Known rows, with every step that occurs:
vaba muvuka: [ -8   4  15  -3  -5  15  -1  -9  -7  -4 -19 -24 -38  17 -18   7   2  20
  23]
muvuka dutef geri vaba: [-19   2  17   4 -17   6   4 -14 -25 -24  -6 -22 -28  15   6  11  18  42
  -4]
dutef muvuka vaba geri: [ -8   2   0  -4   2   1   7  -1 -12 -26   5 -19 -40  16 -16  -9  13  18
   9]
vazet muvuka vaba: [  1   4   8   6   0 -18   9  -7   4 -20  -9 -29 -40  12 -11  -3  11   6
   4]
ginub geri dutef muvuka: [  3   4  13   8   0  35  15 -17 -35   8  -9 -18 -37  15 -11  -3  13  14
  12]
geri ginub muvuka dutef: [  6   4   9   4 -10   3  13 -10 -25 -25 -15 -20 -32  36  -8  22   4 -35
  -4]
muvuka ginub geri vaba: [ -7  -3  13  -5  -7  26   9  -5 -22 -12  -3 -31 -29  13 -11 -20  -3  -4
   6]
vaba muvuka ginub: [ -9   1  17   0   3  16   7 -11  -7   3 -10 -16 -35  23 -23   4  -5 -32
  14]
vaba geri: [ -7   6  14  -7 -16   9  -5  -7 -22  -6  -8 -22 -39  22 -20  11   5  37
  21]
vazet muvuka: [  7   8  15   8  -8 -10   1 -13  -5  10  -9 -24 -38  13 -14   7   9  17
  12]
muvuka dutef geri: [ -9   8  19   6 -15  12   8 -18 -27  -8 -10 -12 -30  20  -2  24  16  27
   5]
ginub geri vaba muvuka: [ -4  -1  13 -13 -15  34   0  -7 -12 -23 -16 -44 -36  11 -12 -19   1  19
  14]
vazet muvuka dutef: [  0   8  22  13  -4  -1   6 -17 -12  -5 -14 -20 -35  19  -6  19   8  -9
   0]
dutef geri: [ -5   7  14   2 -18   4   4 -12 -21   8  -4 -12 -33  14  -9  13  16  52
  17]
dutef geri ginub muvuka vaba: [  5   2   0  -3 -16 -11  20  -7 -12 -33   0 -22 -32  27 -12   0  18 -14
  -5]
geri dutef muvuka: [ -6   4  13  16   6  10  11 -16 -26   7  -9  -9 -37  14 -13  11  16  28
  12]
geri dutef muvuka ginub: [-12   0  14  19  12  11  17 -18 -28  15  -1  -3 -33  21 -18   4   8 -21
   1]
ginub muvuka dutef geri vaba: [ -1   3  12   2 -17   9   9  -2 -24 -39 -16 -31 -24  17   6  -1  20  20
  -9]
vaba geri dutef muvuka ginub: [-13   2  18  10   4  16  13 -17 -33   7   5  -2 -35  30 -26   2   8 -26
   2]

Rows:
[-12   5  16   7 -25   4  11 -27 -30  -5   3  -4 -30  35  -5  36  15  -5
  -2] -> muvuka dutef geri ginub
[ -4   1   1   4  13  -6  13  -2  -9 -19  -3 -18 -40   8  -8  -5  16  25
   9] -> dutef muvuka vaba
[  1   2  18  -7  -4  40  11 -12 -15   1 -11 -25 -33  22 -22 -13  -8 -45
  16] -> vaba muvuka ginub geri
[  0  10  23  14 -17   1   8 -21 -15   2  -6 -14 -31  20  -5  19  19  -1
  -6] -> vazet muvuka dutef geri
[-12   6  22   3 -15  25   7 -20 -19 -13 -15 -15 -31  22  -7  19  13  -6
   8] -> vaba muvuka dutef geri
[-12   2  13  -2 -20  -5   2  -8 -18 -10  -1 -23 -31   8  -2   0  19  68
   8] -> dutef geri vaba
[ -6   0  25   2  -2  50  15 -19 -24  -5 -16 -24 -34  26 -25  -8  -3 -53
   8] -> vaba muvuka ginub geri dutef
[-12   0  -3  -4  -6  -8  11 -11 -17 -19  17 -12 -40  31 -21   2  12 -13
   0] -> dutef muvuka vaba geri ginub
[  3   0  -3  -3  -4 -12  16   1  -9 -39  -8 -27 -35  27 -14  -2   8 -18
   0] -> geri ginub muvuka vaba
[-18   2  13   1  -3   6   6  -8 -21 -41 -10 -28 -40  26 -18   8  13  16
  10] -> muvuka vaba geri dutef
[  6   3   0  -2   4  -5  14   9  -5 -44 -22 -36 -35  12 -11  -9  10  13
  11] -> ginub muvuka vaba
[ 12   6  18   4  -6  21  12 -14 -11  14  -3 -22 -34  21 -18 -10  -3 -48
   2] -> vazet muvuka ginub geri
[ -8   5  20  11 -20  -3   4 -19 -13 -13  -1 -25 -31  16   2   4  22  14
 -15] -> vazet muvuka dutef geri vaba
[  4   4   0 -11  -6   1   7  11 -11 -52 -14 -38 -36  23 -19 -14   8   5
  10] -> ginub muvuka vaba geri
[ -8   6  14   7  -3  17   5 -14 -33   3  -2 -10 -38  24 -21   8  15  18
  10] -> vaba geri dutef muvuka
[  1   3  16  -2  -3  28  13 -10 -24   4  -7 -19 -33  19 -15  -5  -5 -22
  14] -> muvuka ginub geri
[ -8  -1  18  -7 -10  43   4 -10 -20 -37 -20 -40 -32  17  -4  -7   3 -11
   1] -> ginub geri vaba muvuka dutef
[ 11   4   4  -2 -14  -6  11  -7 -18 -10 -10 -22 -33  30 -18   9   5  -9
   9] -> geri ginub muvuka
[-12   6  20   3 -13  14   0 -16 -30  -9 -12 -21 -37  28 -24  17   9  27
  15] -> vaba geri dutef
[-17  -1  12  -5  -6   7  -4  -7  -4 -20 -15 -35 -35  11 -11  -6   4  37
  13] -> geri vaba muvuka
